What can hang from each mark:
buten: dapu rular suza tofim
tofim: buten noziro
dapu: suza
rular: kenob
fabe: dapu
suza: buten dapu fabe

Each row was made from one small tree. Brackets hold a mark, then the marks that hang from it, in alphabetical order. Every link used is in the known rows. Write each row's tree.
Known rows:
{rular kenob}: [-0.51  3.36  0.46 -1.99  1.48 -1.81  4.13  1.14 -2.87  0.62 -1.47 -1.49
  1.16  0.99  1.89  1.75 -1.00 -0.97]
{buten {rular kenob} {suza dapu fabe}}: [-3.46  1.87 -3.21 -3.28 -3.01  0.43  5.15  3.16 -3.29 -0.72 -0.64 -3.16
  0.27 -0.85  3.47 -0.53 -0.65 -3.45]
{tofim {buten dapu rular {suza fabe}} noziro}: [-4.51 -2.33 -2.74 -1.82 -2.92  1.09  3.02  2.61 -3.88 -0.45  1.34  0.00
 -3.10  0.08 -0.56  0.47 -0.47 -2.56]
{suza {buten {rular kenob} tofim} {fabe dapu}}: [-2.88  4.82 -1.66 -3.81 -0.67  0.15  5.96  1.07 -3.95 -0.01 -0.20 -0.93
 -1.35 -3.08  3.44 -0.63 -0.09 -3.65]
{fabe dapu}: [-0.53  3.32 -0.11 -2.06  1.14 -1.64  4.60  1.34 -1.98  0.03 -0.26 -1.96
 -1.26  0.96  1.14  2.17 -2.63 -1.98]
{fabe {dapu {suza {buten rular}}}}: [-0.23  4.02 -0.62 -3.05 -0.62 -0.18  4.42  1.76 -4.24 -0.46 -0.33  0.00
 -2.36 -0.47  2.47  0.52 -3.29 -2.34]
{tofim {buten dapu} noziro}: [-1.85 -0.09  0.13 -0.81  0.83  0.49  3.38  0.56 -3.70 -0.31  1.43 -0.11
 -2.07  1.83 -1.65  2.46 -0.75 -1.13]
{suza {buten {rular kenob}} {fabe dapu}}: [-2.21  4.62  0.00 -3.09 -1.30 -0.35  5.50  2.20 -4.06 -0.34 -0.73 -1.31
 -1.61 -1.32  2.54 -0.02 -1.26 -3.63]
{dapu {suza buten}}: [ 0.07  4.15 -1.00 -1.72 -0.59 -0.26  3.05  0.72 -3.28  0.25  0.00  1.04
 -0.22  0.37  1.44  2.86 -2.15 -0.95]
{suza {buten {tofim noziro}} dapu fabe}: [-4.47  3.49 -3.34 -1.29 -1.66  2.04  3.50 -0.56 -3.18 -1.94  3.33 -1.07
 -0.63 -2.59  1.18  2.60  0.99 -2.33]
{fabe {dapu {suza {buten rular tofim}}}}: [-0.84  4.29 -2.23 -3.81 -0.08  0.40  4.93  0.67 -4.34 -0.20  0.12  0.37
 -2.22 -2.07  3.44 -0.04 -2.25 -2.32]
{suza fabe}: [-2.78  2.73 -1.70 -1.40 -0.50 -2.02  2.80  1.37 -1.52  0.41  0.33 -1.19
  0.78 -0.03  0.71  2.70 -1.20 -2.01]
{dapu {suza {buten rular {tofim noziro}} fabe}}: [-4.09  2.41 -3.23 -1.95 -1.47  0.52  1.92  0.41 -4.70 -0.71  1.41  1.46
 -0.97 -3.66  2.04  1.25 -0.35 -1.28]
{dapu {suza {buten rular tofim}}}: [-1.59  3.04 -2.97 -3.29 -0.22  0.13  3.35  0.28 -4.29  0.16  0.45  1.35
 -0.63 -2.07  3.44  0.30 -1.04 -1.26]
{buten {rular kenob} tofim}: [-2.28  2.31 -1.46 -3.53  1.79 -1.34  4.55  0.81 -3.83  0.66 -1.09 -1.14
  0.83 -1.42  3.73 -0.81 -0.10 -1.32]
{fabe {dapu {suza buten}}}: [ 0.80  5.33 -0.24 -2.12 -0.36  0.00  4.54  1.00 -3.30  0.01 -0.21 -0.08
 -1.83  0.20  1.50  2.66 -3.14 -1.91]
{buten {dapu suza} {rular kenob} tofim}: [-2.03  3.02 -2.09 -4.53  0.53  0.11  5.23  0.83 -4.58  0.30 -1.82 -1.01
  0.10 -0.83  4.18 -1.86 -0.64 -2.23]
{tofim {buten {rular kenob}} noziro}: [-1.36  0.07  1.39 -1.36  2.06 -0.87  3.28  1.42 -5.70  0.13 -0.23  0.17
 -0.99  0.37  0.22  1.12 -0.83 -0.30]
{suza {buten rular {tofim noziro}} dapu fabe}: [-5.49  2.38 -3.71 -2.07 -1.81  1.98  3.47  0.15 -4.22 -2.25  3.15 -1.07
 -1.14 -3.36  2.26  0.54  0.71 -2.77]
{fabe {dapu {suza {buten {rular kenob} tofim}}}}: [-0.26  5.38 -0.87 -4.14  0.49  0.53  6.07  0.78 -5.22  0.29 -1.29 -0.16
 -1.46 -2.20  4.24 -0.65 -1.54 -2.32]

Write each row's tree:
[-2.79 -0.79 -1.57 -1.59 -1.65  0.12  3.54  3.19 -4.02 -0.34  0.99 -0.24
 -3.74 -0.76 -0.57  1.63 -2.00 -2.32] | {tofim {buten rular {suza {fabe dapu}}} noziro}
[-4.54  0.19 -3.82 -2.90 -1.62  0.13  3.56  2.06 -3.06 -0.57  0.77 -1.38
 -2.72 -2.87  2.10  0.51 -0.85 -2.30] | {buten rular {suza {fabe dapu}} {tofim noziro}}
[-4.72  1.00 -5.99 -3.63 -2.84  0.78  4.56  1.89 -2.32 -0.84  1.34 -2.26
 -0.27 -2.34  3.57 -0.50 -0.09 -3.41] | {buten rular {suza dapu fabe} tofim}
[-3.61  1.01 -3.70 -2.52 -3.50  0.21  3.96  2.37 -1.15 -0.02  0.13 -1.66
 -0.93  0.79  1.14  1.40 -0.64 -3.09] | {buten dapu {suza fabe}}
[-2.28 -0.09  1.00 -2.13  1.04  0.52  4.26  1.39 -5.67 -0.38 -0.19 -0.50
 -1.88  1.07  0.16 -0.29 -0.44 -1.54] | {tofim {buten dapu {rular kenob}} noziro}
[-5.21  1.27 -3.63 -2.89 -1.26  0.49  2.62  0.70 -4.14 -0.80  0.70 -0.34
 -1.01 -2.37  2.07 -0.23 -0.36 -2.42] | {buten {dapu {suza fabe}} rular {tofim noziro}}
[-3.11  0.64 -3.52 -4.74 -1.18  0.92  5.71  1.63 -3.46  0.27 -1.44 -1.71
 -1.00 -0.63  4.18 -2.17  0.39 -2.50] | {buten dapu {rular kenob} suza tofim}
[-3.30 -1.00 -2.39 -1.10 -2.68  1.25  3.15  2.08 -2.93 -0.15  1.51  0.03
 -2.43  0.85 -1.61  2.60 -0.26 -2.11] | {tofim {buten dapu {suza fabe}} noziro}
[-6.17 -1.11 -5.01 -3.09 -2.79  1.27  2.97  1.60 -3.06 -0.82  1.11 -1.07
 -1.94 -2.12  2.13 -0.57  0.66 -2.58] | {buten dapu rular {suza fabe} {tofim noziro}}
[-1.99  2.41 -2.52 -2.34 -2.23 -0.86  4.52  2.83 -1.24  0.33 -0.34 -1.89
 -1.62  0.01  1.02  2.40 -2.25 -2.90] | {buten {suza {fabe dapu}}}
[-3.17 -0.85 -3.26 -3.60 -2.30  0.27  4.15  2.51 -2.58 -0.38 -0.45 -1.47
 -1.79  1.08  2.55 -0.88 -1.37 -2.50] | {buten dapu rular suza}
[-1.40  2.47 -1.58 -1.83 -1.26 -0.09  4.03  1.56 -3.14  0.57  0.50  0.48
 -0.70  0.94 -0.75  2.13 -1.58 -2.89] | {tofim {buten {dapu {suza fabe}}}}
[-1.65 -0.50 -0.89 -2.06 -0.47  1.60  4.69  2.35 -5.53 -0.91  0.43 -1.31
 -1.61  0.37  1.09  0.48 -0.68 -1.43] | {tofim {buten {rular kenob} {suza dapu}} noziro}
[-0.76  0.94 -0.08 -0.99  0.54  0.65  3.10  0.76 -4.51 -0.05  0.69  0.80
 -1.91  1.51 -1.31  2.65 -1.70 -0.78] | {tofim {buten {dapu suza}} noziro}
[ 0.19  5.53 -1.81 -2.93  0.27  0.47  5.07  0.06 -3.34  0.21  0.17  0.28
 -1.65 -1.35  2.42  2.13 -1.93 -1.85] | {fabe {dapu {suza {buten tofim}}}}
[-2.52  4.58 -2.52 -3.50 -1.22 -0.03  4.16  0.84 -4.71  0.47 -0.75  0.74
  0.51 -3.18  3.85 -0.16 -0.04 -2.30] | {dapu {suza {buten {rular kenob} tofim} fabe}}
[-2.22  0.97 -2.48 -2.88 -2.36  0.78  5.59  3.24 -4.13 -0.20  0.18 -1.69
 -0.57 -0.22  1.79 -0.11 -0.59 -3.42] | {tofim {buten {rular kenob} {suza dapu fabe}}}
[-1.96  3.24 -1.54 -3.50  0.66  0.03  4.83  0.32 -4.50  0.17 -0.13  0.08
 -0.09 -1.85  3.87 -0.59  0.52 -1.64] | {suza {buten {rular kenob} tofim}}
[-2.59  2.63 -4.08 -3.10 -1.62 -0.30  4.99  1.72 -1.26  0.56  0.25 -1.59
 -1.37 -1.63  1.92  1.80 -0.93 -2.92] | {buten {suza {fabe dapu}} tofim}
[-5.71 -0.05 -5.38 -2.57 -2.53  1.46  3.30  1.59 -3.29 -1.58  1.99 -1.99
 -1.05 -2.86  2.63  0.26  0.24 -2.48] | {buten rular {suza dapu fabe} {tofim noziro}}
[-2.86  3.56 -1.34 -2.54 -1.83 -0.36  4.48  2.07 -3.16 -0.63  0.89 -0.86
 -2.25 -1.30  1.71  0.56 -1.90 -3.66] | {suza {buten rular} {fabe dapu}}
[-6.09  1.23 -3.44 -2.60 -2.22  1.71  3.07  0.14 -4.00 -1.45  2.30  0.01
 -2.08 -2.55  1.66 -0.33  1.20 -2.86] | {suza {buten dapu rular {tofim noziro}} fabe}
[-4.49  2.62 -2.30 -2.44 -0.95  0.69  3.74  0.66 -3.99 -1.13  1.93 -0.29
 -2.87 -3.49  1.61  0.82 -0.33 -2.64] | {suza {buten rular {tofim noziro}} {fabe dapu}}
[-5.23 -0.15 -5.62 -4.10 -3.22  0.57  4.35  1.95 -2.09 -0.10  0.57 -1.23
 -1.17 -1.58  3.01 -1.27  0.35 -3.54] | {buten dapu rular {suza fabe} tofim}
[-3.91  3.22 -1.15 -3.30 -2.65  0.77  4.91  1.74 -3.94 -0.61 -0.30 -1.03
 -0.87 -0.58  2.53 -1.14  0.22 -3.91] | {suza {buten dapu {rular kenob}} fabe}
[-2.19 -1.59 -0.59 -2.51 -0.89  1.33  4.30  2.40 -5.24 -0.19 -0.52 -0.32
 -2.70  1.18  0.52 -0.25 -0.23 -1.52] | {tofim {buten dapu {rular kenob} suza} noziro}
